Each row was made from one walk, in order. Every step used is in the known rows, and no mark comes twice. Write each row's walk.
Known rows:
rivi bodal burob vemig darab: [  8.6 -21.9  11.1  34.2 -46.3 -12.4  -6.9 -62.9  11.7   3.6   3.3 -28.0
 -17.9  34.9   7.3   3.3  36.1]
bodal burob: [ 12.6   3.5  13.9  10.0 -57.2 -15.7 -12.5 -19.9  -9.1 -16.4   4.1 -18.1
 -17.5  -0.2  -8.5  33.3 -15.7]
darab vemig burob bodal genuk: [ -0.2   3.5  11.8  14.7 -11.4  52.9  -1.4 -18.2  -8.4  27.0 -36.3   0.8
 -17.4  -0.9   5.1 -11.4  40.8]
rivi bodal genuk vemig darab: [ -8.5 -18.9   9.0  42.4 -27.9   3.4   1.4 -55.3  10.7 -12.9  -4.7 -30.3
   9.6  13.6   7.3  19.2  10.3]
burob bodal rivi vemig darab: [  5.0  17.2  10.8 -12.7  -9.4  14.6 -32.0 -24.3 -19.2  36.1 -15.4 -28.1
   9.2  -4.1 -12.2   3.5  21.3]
genuk bodal burob: [-12.2   5.6  14.4  -6.2 -39.0 -15.3 -33.4 -18.5   4.8   1.0   9.9  -4.8
 -41.4  22.5  -9.9  13.5  -1.9]
bodal genuk: [ -0.2   2.4  15.9  22.9 -30.2  -7.7  -5.8 -12.5 -22.3 -30.8 -12.8 -28.5
  12.1 -23.7  -8.0  41.5 -10.8]
genuk vemig burob bodal: [ -7.2  16.6  15.7  37.0 -25.9  22.3 -34.3 -38.0  21.6 -15.4  -6.3  11.8
  16.4  35.8   9.1 -41.3 -40.8]
darab vemig burob: [ -4.9   8.1   5.6  25.3 -11.9  55.7   6.8 -12.3   7.0  23.3 -15.3  15.1
 -17.8   2.4  17.0   5.9  30.6]
vemig burob: [  9.7  11.0   8.3  29.3 -19.0  33.2 -31.2 -17.8 -11.9 -22.2 -36.6  22.0
  12.7  20.8   8.5  -9.4  17.5]
rivi vemig burob bodal: [  8.7  14.4  23.3  30.4 -14.3  35.6 -32.0 -25.7 -13.3   3.8 -30.2  -6.1
  38.5  10.3   3.9  17.0   2.8]
vemig burob bodal rivi: [ 19.0  11.9  10.3   3.0  -9.6  31.5 -50.7 -21.3 -20.8  -0.8 -46.6   9.4
   9.0  22.4  -5.5 -33.6  40.9]
rivi vemig: [ -4.0  14.6  20.0  37.0 -21.1  17.2  -9.4 -16.7   1.5   1.7   8.0 -17.5
  31.4 -12.2   7.3  66.8 -28.2]
burob bodal genuk: [  8.5  -2.3  19.9   5.0 -24.9   3.3 -27.5 -29.4 -32.9  -1.6 -46.1 -31.0
  -9.3 -13.6 -21.6  -5.9   8.5]
vemig darab bodal: [-31.8  -7.5  -1.3   1.1 -11.5  33.3  28.8 -23.2 -21.8  25.5 -19.5  -2.4
  15.1   4.9  16.9   0.0  32.6]
darab bodal burob vemig: [ -8.4 -35.4  26.5  12.6 -32.4  -1.8  12.9 -26.4   3.5  -8.1   0.0 -17.2
   3.8  16.9   9.2  10.8  13.7]
burob vemig darab bodal: [-22.9  -0.9  12.3  27.7 -21.8   2.5   9.3 -38.4   6.7  18.1  13.5  -9.4
   9.5  32.7  24.0 -35.9  18.5]
bodal genuk vemig: [-12.4   9.5  18.6  35.2 -34.9  -9.9  -5.1 -20.7   5.0 -36.2  14.1 -26.7
  24.1  -9.1  -1.6  26.5 -51.0]
burob bodal genuk vemig: [ -0.2   2.3  21.8  13.2 -28.4   1.0 -26.6 -35.3 -14.2  -5.7 -27.7 -29.6
  -0.5  -3.8 -16.4 -16.5 -20.3]

Write each row's walk:
[  9.1  25.5  10.7   8.8  -5.4  15.3 -31.9  -2.2   2.9   2.8  17.9 -13.3
  42.8   0.4   3.7  50.7   9.6] -> bodal rivi vemig burob
[-11.2   6.2  19.7   2.7 -41.4 -27.4 -36.9 -27.4  15.8   2.7  23.4  -8.8
 -41.2  37.2  -5.1  -9.7  -1.7] -> genuk bodal burob vemig
[ 11.8   5.1  21.7  24.1 -61.2 -32.7 -17.8 -31.7   5.7 -13.6  23.4 -23.3
 -15.9  21.4  -1.0   1.9 -14.9] -> bodal burob vemig
[-15.7  18.9   7.6  33.5 -30.3  -6.9  -4.2 -38.7   6.5  16.2  21.9  -9.2
   1.0  31.1  19.0 -35.8   4.8] -> burob vemig darab
[-23.2  -2.3  15.0  26.0 -23.0  -3.3  11.3 -37.5  -0.6  10.9  11.6 -19.3
  16.4  28.1  19.6 -31.5  19.5] -> burob vemig darab bodal genuk
[-31.3  -9.6   1.9  -0.3 -13.6  25.1  31.7 -20.7 -30.7  14.8 -23.3 -15.1
  25.5  -2.9  11.6   5.9  32.9] -> vemig darab bodal genuk
[-14.3 -21.5  18.3   0.4   4.7  23.9  10.6  -5.6   4.4   8.4   5.6 -18.4
  37.4  -6.9  10.4  58.4  21.3] -> darab bodal rivi vemig
[ -8.0 -36.4  21.1   2.8 -29.3   9.9  17.0 -17.9  -7.2  -9.7 -15.1 -13.6
   2.7   1.9   4.1  33.2  14.1] -> darab bodal burob
[-24.2   5.0  13.2  20.3 -11.7  33.6  19.6 -21.6 -10.5  25.6  -2.3 -18.2
  48.2  -2.7  17.3  45.9   4.0] -> rivi vemig darab bodal
[  1.4 -22.2  14.7  49.5 -26.2   7.3 -11.9 -53.6  14.1 -27.5 -12.8 -22.0
  14.3  21.0   6.7  15.9  12.2] -> rivi bodal genuk vemig burob
[ 11.3  12.4  16.0  -6.6 -10.0  10.5 -38.7 -21.8 -13.6  26.2 -14.4 -28.1
   5.1  -5.8 -15.3  14.9  14.0] -> burob bodal rivi vemig
[ -4.4  20.2  13.6  27.7 -21.3  18.7 -38.3 -32.4  24.0 -11.7   3.0   7.6
  20.9  34.6   7.1 -36.4 -35.0] -> genuk vemig burob bodal rivi
[-18.0  11.1  14.7  -1.9 -41.3 -22.8 -30.0 -29.6   9.0  13.2  22.7  -8.5
 -37.3  40.3  -2.5 -19.6   6.2] -> genuk bodal burob vemig darab
[-38.3  10.8   3.0  17.3 -18.0  17.2  13.2 -29.0  26.1  10.6  32.9  -4.5
  28.8  21.7  21.1  -8.1 -34.0] -> genuk vemig darab bodal rivi
[ 12.2   8.0  10.2 -12.2 -12.3   6.8 -40.1 -21.5 -14.9  20.7 -21.2 -20.2
 -15.3  -4.1 -17.8  -3.9  20.6] -> burob bodal rivi
[ -2.3 -24.0  14.2  47.7 -28.9  -0.6  -5.2 -52.8  16.7 -23.0  -3.0 -30.1
   6.7  10.9   4.8  30.4   2.7] -> rivi bodal genuk vemig
[  9.2  12.7  26.5  29.2 -15.8  31.0 -30.5 -24.0 -20.5  -3.6 -32.6 -14.9
  45.7   4.2   0.0  20.6   4.3] -> rivi vemig burob bodal genuk
[-40.0   6.9   4.8  26.5 -22.8  21.4  17.9 -33.2  23.5   7.5  22.3  -1.0
  25.3  23.7  23.2 -12.8 -39.7] -> genuk vemig darab bodal
[-23.3   3.2  16.0  19.0 -13.1  28.6  21.2 -20.3 -18.3  18.7  -4.2 -27.0
  55.1  -9.2  13.8  49.8   5.0] -> rivi vemig darab bodal genuk
